What can hang from each mark
Z: L
L: D H N U
N: J M T
U: X Y
H: L
R: Z
V: C N
T: N
X: U
C: L T
A: H

Each row was made from one small tree. Brackets hold a mark, then the marks that hang from it, in alphabetical order. Every link used is in the known rows. Write each row's tree.
Known rows
{X {U Y}}: [ 0.46  0.81 -1.64  0.02  2.48  0.08  0.63 -0.94 -1.05 -1.11 -1.24 -1.57
 -1.48  0.07  1.68 -0.23  0.67 -0.53  0.95 -0.59 -0.19  0.77  1.72  0.34
 -3.34]
{V {C {L D H}}}: [ 0.55 -1.91 -1.53  1.13 -1.73 -1.40  1.70 -0.72 -2.23 -4.67 -0.88 -2.43
 -1.85  1.16  1.94 -0.78 -0.68  0.24  2.07 -1.78  0.29 -0.16  1.98 -0.91
 -3.25]
{N J T}: [-0.12 -1.25 -0.07 -1.93  0.38  0.97  0.82  0.34  1.44  0.82 -0.16 -1.74
 -3.13  1.59 -0.79  2.39  0.30  1.99 -1.48 -0.97  0.93 -0.65  1.38 -1.07
 -0.43]
{C {L N {U Y}} T}: [ 1.28 -1.52 -4.67 -1.97  0.31 -1.32  3.83 -2.27 -1.65 -2.48 -0.39 -4.16
 -3.40  1.63  0.22  0.33  0.09 -0.40  4.10 -1.60  1.40  0.11  3.89 -1.78
 -3.51]
{H {L D {N T} {U X}}}: [ 0.26 -2.67 -3.68 -1.71  2.16 -2.08  3.09  0.89  0.34 -4.91  0.49 -6.02
 -1.57  2.10  1.58  2.16  0.68 -1.54  4.41 -1.47  0.20  0.47  3.18 -2.01
 -4.33]
{L {N J}}: [ 0.48 -0.59 -0.84 -1.80 -0.31  0.85  0.57  0.27  2.43 -1.82  0.30 -2.50
 -2.39  1.68 -0.30  1.93  0.72  0.58  0.25 -0.77  2.28  0.36  0.62 -0.15
 -1.73]
{A {H {L D N U}}}: [-0.68 -1.78 -3.24 -0.75 -0.26 -2.50  3.74  0.24  0.12 -6.63 -0.59 -4.08
 -1.43  1.08  1.94  1.76  0.10 -2.71  5.16 -1.55  1.09  0.56  0.36 -0.94
 -4.16]
{L D N U}: [-0.10 -0.79 -3.48 -0.63  0.42 -1.46  1.49 -0.33  2.07 -4.00 -0.52 -4.27
 -0.17  2.54  1.45  0.49  1.11 -1.45  3.84 -1.38  0.12  0.29  1.41 -1.75
 -2.71]
{Z {L D H {N T}}}: [ 0.38 -1.96 -2.41 -2.22 -0.23 -2.98  2.76  0.47 -0.64 -2.01 -1.40 -3.61
 -3.53  2.08  1.49  1.60 -0.31 -0.60  3.60 -2.31  0.40 -0.09  2.68 -1.93
 -1.88]
{L H}: [-0.42 -0.43  0.28  0.47 -0.46 -1.45  0.54 -0.44 -0.61 -1.45 -0.79 -1.71
 -2.63  0.39  1.51 -0.11 -0.05  0.74  0.31 -1.90  0.85  0.53  0.77 -0.81
 -0.93]
{Z {L N {U X}}}: [ 2.27  0.05 -3.10 -2.39  1.93 -1.01  0.82  0.47 -1.27 -1.84 -0.69 -2.80
 -1.79  0.98  1.27  1.54  0.42 -1.11  3.56 -1.48  0.55 -0.07  1.58  0.23
 -2.35]
{R {Z {L D}}}: [ 0.95  0.38 -0.96 -0.64  0.48 -1.25  2.20  0.13 -2.10 -1.71 -0.36 -0.75
  0.87  1.37  0.65  1.42  0.23 -0.26  2.16 -0.39 -0.92 -1.06  0.08 -0.43
 -0.66]
{R {Z {L D H N {U X}}}}: [ 2.28 -1.19 -4.21 -1.53  1.59 -2.13  4.28  0.33 -2.21 -4.38 -0.11 -4.63
  0.39  2.78  1.62  1.21  0.79 -2.31  4.77 -1.69 -1.14  1.51  1.04 -1.27
 -3.58]
{R {Z {L H U}}}: [ 0.82 -0.81 -1.47 -0.59  0.94 -1.28  2.71 -1.07 -3.01 -0.86 -1.48 -1.94
 -0.59  1.65  0.29  1.02 -0.24 -0.82  2.17 -1.92 -1.51 -0.05 -0.05 -1.37
 -0.64]
{V C {N M T}}: [-0.19 -2.29 -0.15 -3.14  1.66  0.94 -0.10  2.55 -0.99 -2.68 -0.97 -2.17
 -1.30  2.69  0.23  2.07 -0.77  0.50 -0.38 -1.60  0.64 -2.08 -0.23 -1.47
 -1.56]
{T {N M}}: [ 0.43  0.51  0.81 -2.30  0.32  0.43  1.04  0.47  0.66 -1.78 -0.85 -1.74
 -3.53  0.59  0.67  1.60 -0.94  1.33  0.27 -1.33  2.00 -0.31 -0.58  0.74
 -0.75]
{L D H U}: [-0.47 -1.14 -2.56  0.56  0.09 -2.25  1.95 -1.20  0.38 -3.32 -1.26 -3.79
 -0.53  1.67  1.95 -0.62  0.46 -0.87  2.66 -2.33 -0.66  0.80  1.30 -1.86
 -2.51]
{L H {N M}}: [-0.28 -1.59 -0.31 -1.65  0.46 -1.09  1.70  0.31  0.21 -4.10 -0.85 -4.04
 -3.06  1.16  0.31  1.00 -1.31 -0.36  1.20 -1.74  1.58  1.22  0.18 -0.85
 -1.49]
{L H {N J} {U X}}: [ 1.61 -1.68 -3.03 -1.84  1.04  0.08  2.15  0.11  1.26 -3.25  0.20 -4.96
 -2.36  2.12  0.67  1.23  0.96 -0.63  1.51 -1.99  1.24  2.45  1.35 -0.53
 -3.85]
{L H {N M T}}: [-0.61 -2.78 -0.58 -2.63  0.95 -1.18  2.32  0.70  0.31 -2.73 -0.99 -4.60
 -4.27  2.03 -0.11  2.05 -1.40  0.13  0.84 -1.96  0.98  0.81  1.19 -2.15
 -0.91]
{Z {L H N {U Y}}}: [ 1.20 -1.37 -4.02 -1.50  1.72 -2.30  2.11 -1.43 -1.30 -2.01 -1.98 -3.28
 -2.47  0.52  1.91 -0.59  0.23 -1.36  4.11 -2.70  0.54  0.58  1.35 -1.28
 -3.35]
{N J}: [ 0.24 -0.11  0.22 -1.06 -0.12  0.99  0.09 -0.09  1.34 -0.52 -0.05 -1.04
 -1.87  0.68 -0.32  1.34  0.44  1.46 -1.04 -0.78  1.46 -0.20  0.33  0.29
 -1.01]
{H {L {U X}}}: [ 0.42 -0.89 -1.24 -0.22  2.07 -1.04  1.03  0.05 -1.47 -3.25  0.09 -3.12
 -1.16 -0.32  1.31  1.02  0.14 -0.59  2.24 -1.36  0.55  0.10  1.48  0.05
 -3.00]
{R Z}: [ 0.04  0.19  0.45  0.32  0.47  0.13  1.04  0.01 -0.95 -1.14  0.52 -0.86
  0.01  1.53  0.32  1.23  0.66  0.76 -0.29 -0.20 -0.32 -0.40 -0.41 -1.05
  0.09]
{C {L D {N J} U}}: [ 0.95 -1.83 -3.91 -1.73 -0.74  0.12  3.10 -1.35  1.43 -4.16 -0.23 -5.10
 -1.28  2.52 -0.95  1.29  0.44 -0.69  3.27 -1.40  1.29  0.70  2.17 -0.66
 -3.77]
{C L}: [ 0.21 -0.15 -0.02  0.11 -0.89 -0.55  0.72 -1.13 -1.97 -1.33 -0.51 -1.39
 -2.75 -0.10  0.02  0.52 -0.50  1.26  0.64 -1.22  1.45 -0.55  1.67  0.16
 -0.86]

Write each row's tree
[ 0.31 -2.59 -4.29 -1.46  1.76 -0.80  3.34 -0.97  2.18 -5.36  0.01 -5.30
 -0.21  1.04  0.77  0.34  0.91 -1.47  4.06 -1.27  1.57  0.80  1.52 -1.12
 -5.82] -> {H {L D {N J} {U Y}}}
[ 0.55 -2.41 -2.52 -2.73 -1.57 -2.26  5.44 -0.87 -2.15 -5.73 -0.52 -5.65
 -3.84  2.10 -0.63  1.35 -2.11 -0.72  3.95 -1.80  1.67  1.17  3.37 -1.28
 -2.97] -> {C {L D H {N M}} T}
[ 0.63 -1.50 -3.47 -0.78  1.69 -2.04  2.38  0.56  0.22 -6.19  0.58 -5.38
 -0.30  1.14  1.96  1.08  0.76 -2.04  4.84 -1.24  0.78  0.92  2.11 -0.68
 -4.89] -> {H {L D N {U X}}}
[-0.11 -3.00 -5.20 -1.07  1.76 -2.78  3.58 -0.91  1.30 -3.38 -1.01 -5.80
 -2.02  2.63  2.48 -0.49  1.02 -1.10  3.88 -2.63 -0.32  1.38  2.75 -3.81
 -4.18] -> {L D H {N T} {U Y}}
[ 0.65 -2.38 -5.20 -0.07  0.28 -2.64  4.04 -2.24 -0.79 -5.16 -0.97 -5.79
 -1.77  1.31  1.82 -1.56  0.33 -1.34  4.95 -2.64  0.84  1.83  2.72 -2.03
 -5.25] -> {C {L D H N {U Y}}}
[-0.18 -1.92  0.40 -3.37  1.47  1.56  1.50  0.69  1.20 -0.54 -0.46 -2.62
 -2.91  1.38 -2.11  2.93 -1.26  1.77 -1.82 -0.86  0.91 -0.58  0.42 -0.75
 -0.11] -> {N J M T}
[-0.55 -3.36 -2.06 -2.67  1.07  0.16  2.56 -0.10  2.04 -2.45 -0.22 -5.08
 -3.13  2.33 -1.13  3.25  0.09 -0.48  2.06 -1.58  1.31 -0.27  2.06 -1.85
 -2.77] -> {H {L {N J T} U}}
[ 1.87 -0.17 -1.89 -2.99 -2.83  0.19  4.58 -1.03 -0.01 -1.84  0.18 -2.79
 -4.57  2.15 -0.31  2.15 -0.01  1.61  2.15 -1.26  2.80 -0.09  3.37  0.52
 -3.11] -> {C {L D} {T {N J}}}
[ 0.47 -2.66 -5.39 -1.37  1.39 -1.82  3.75 -1.50 -0.05 -3.22 -0.70 -5.47
 -2.09  2.20  0.86  0.16  0.52 -0.58  4.36 -1.89  0.29  0.30  3.55 -2.80
 -4.07] -> {C {L D {N T} {U Y}}}
[-0.03 -3.04 -3.64 -2.96  1.02 -0.99  4.02 -0.56 -0.04 -4.53 -1.02 -6.38
 -2.31  2.85 -1.28  2.06 -1.38 -0.93  3.64 -1.71  0.09  0.01  2.55 -2.15
 -2.36] -> {C {L D {N M T} U}}
[ 1.65 -2.12 -4.59 -2.67  1.62 -2.85  3.44  0.63 -1.22 -2.77 -1.10 -5.13
 -2.62  2.47  1.95  1.50  0.29 -1.56  4.66 -2.59 -0.59  0.97  3.21 -1.89
 -3.52] -> {Z {L D H {N T} {U X}}}
[ 1.29 -3.00 -3.01 -2.90 -1.50  0.80  3.34 -0.56 -2.57 -3.19 -0.91 -3.77
 -2.56  3.63 -0.67  1.32 -0.15 -0.29  1.88 -2.85  1.45 -0.50  2.59 -1.31
 -4.43] -> {V {C {L H U} T} {N J}}
[ 0.98 -3.66 -3.92 -4.16  2.51  1.21  4.14 -1.19  0.36 -2.61 -0.77 -5.82
 -3.46  1.81 -2.43  1.88 -1.18  0.30  1.57 -1.71  1.37  0.53  1.82 -1.57
 -3.24] -> {C {L {N J M T} {U Y}}}
[ 1.12 -3.29 -3.00 -4.10 -0.76  0.21  5.61 -1.64 -0.94 -4.05 -0.83 -6.28
 -4.53  2.64 -2.84  2.46 -2.01 -0.57  2.52 -2.18  1.83  1.34  2.83 -1.18
 -2.89] -> {C {L H {N J M} U} T}
[-0.22 -2.05 -4.21 -0.33  1.95 -2.37  2.79 -1.02  0.89 -5.71 -0.33 -5.05
 -0.14  0.69  2.21 -0.42  0.80 -2.03  5.27 -1.53  0.95  0.28  1.79 -1.68
 -5.28] -> {H {L D N {U Y}}}
[-0.45 -2.03 -1.77 -2.84  1.17 -1.07  2.36  1.12  1.51 -3.86 -0.39 -4.66
 -2.06  2.54  0.00  2.21 -0.81 -0.26  1.94 -0.97  0.58 -0.12  1.39 -1.90
 -1.42] -> {L D {N M T}}
[ 0.39 -3.98 -3.69 -3.78  2.89  0.22  3.90 -0.55  1.74 -2.74 -1.12 -6.12
 -3.29  2.28 -0.88  1.35 -0.71 -0.29  1.16 -2.34  0.75  1.58  1.02 -2.55
 -3.40] -> {L H {N J M T} {U Y}}
[ 0.76 -0.87 -2.86 -1.69 -2.05 -1.92  3.78 -0.87 -1.07 -3.81  0.27 -3.89
 -3.15  2.30  0.22  1.37 -0.20 -0.20  4.03 -0.99  1.74 -0.12  4.14 -1.12
 -2.76] -> {C {L D N} T}
[ 1.00 -1.87 -4.05 -2.01 -1.05 -0.66  2.69 -0.13 -2.66 -4.52 -0.75 -3.46
 -0.23  3.69  0.81  0.76  0.42 -1.09  4.15 -2.02  0.44 -1.81  3.08 -1.73
 -4.39] -> {V {C {L D U} T} N}
[ 0.68 -3.37 -0.51 -4.21  0.58  2.53  1.47  1.65 -1.66 -2.78 -0.73 -2.91
 -2.31  2.63 -2.24  2.71 -1.40  1.27 -0.93 -1.64  1.82 -1.66  0.50 -0.39
 -2.57] -> {V {C L} {N J M T}}
[-0.21 -1.62 -3.52 -0.18 -0.14 -2.36  2.44 -0.72  1.51 -4.58 -0.93 -5.21
 -1.04  2.64  1.95 -0.06  0.82 -1.78  4.01 -2.29  0.07  1.40  1.64 -2.18
 -3.32] -> {L D H N U}
[ 2.04 -0.68 -3.27 -0.72  1.81 -1.96  3.79 -0.04 -3.33 -3.06 -0.42 -3.16
  0.91  1.76  1.60  0.69  0.46 -1.48  3.44 -1.68 -1.97  1.06  0.81 -0.82
 -2.77] -> {R {Z {L D H {U X}}}}
[ 1.35 -1.66 -3.16 -1.25 -2.17 -1.07  2.90 -0.21 -1.42 -4.88  0.17 -3.23
 -2.67  3.09  1.12  1.16 -0.32 -0.32  3.89 -0.70  1.13 -1.15  3.94 -1.43
 -3.47] -> {V {C {L D N} T}}
[ 1.19 -3.17 -4.17 -3.05  4.15 -1.26  3.51  0.34 -0.51 -3.67 -0.60 -6.17
 -3.05  1.58  1.18  0.63 -0.46 -0.74  2.19 -2.35  0.10  2.15  1.75 -2.33
 -3.91] -> {L H {N M T} {U X Y}}
[ 0.90 -0.78 -3.14  0.16  1.17 -2.13  2.09 -0.18 -0.57 -3.87 -0.39 -4.08
 -0.48  1.28  2.67 -0.55  0.82 -0.91  2.64 -2.17 -0.62  1.78  1.75 -1.01
 -3.55] -> {L D H {U X}}
[-0.91 -0.72 -0.66  0.23 -0.80 -2.34  2.74  0.59 -1.40 -5.11 -0.36 -1.41
 -1.68 -0.62  2.11  1.27 -0.35 -0.88  2.66 -1.19  1.40 -0.01 -0.05  0.25
 -2.98] -> {A {H {L D}}}
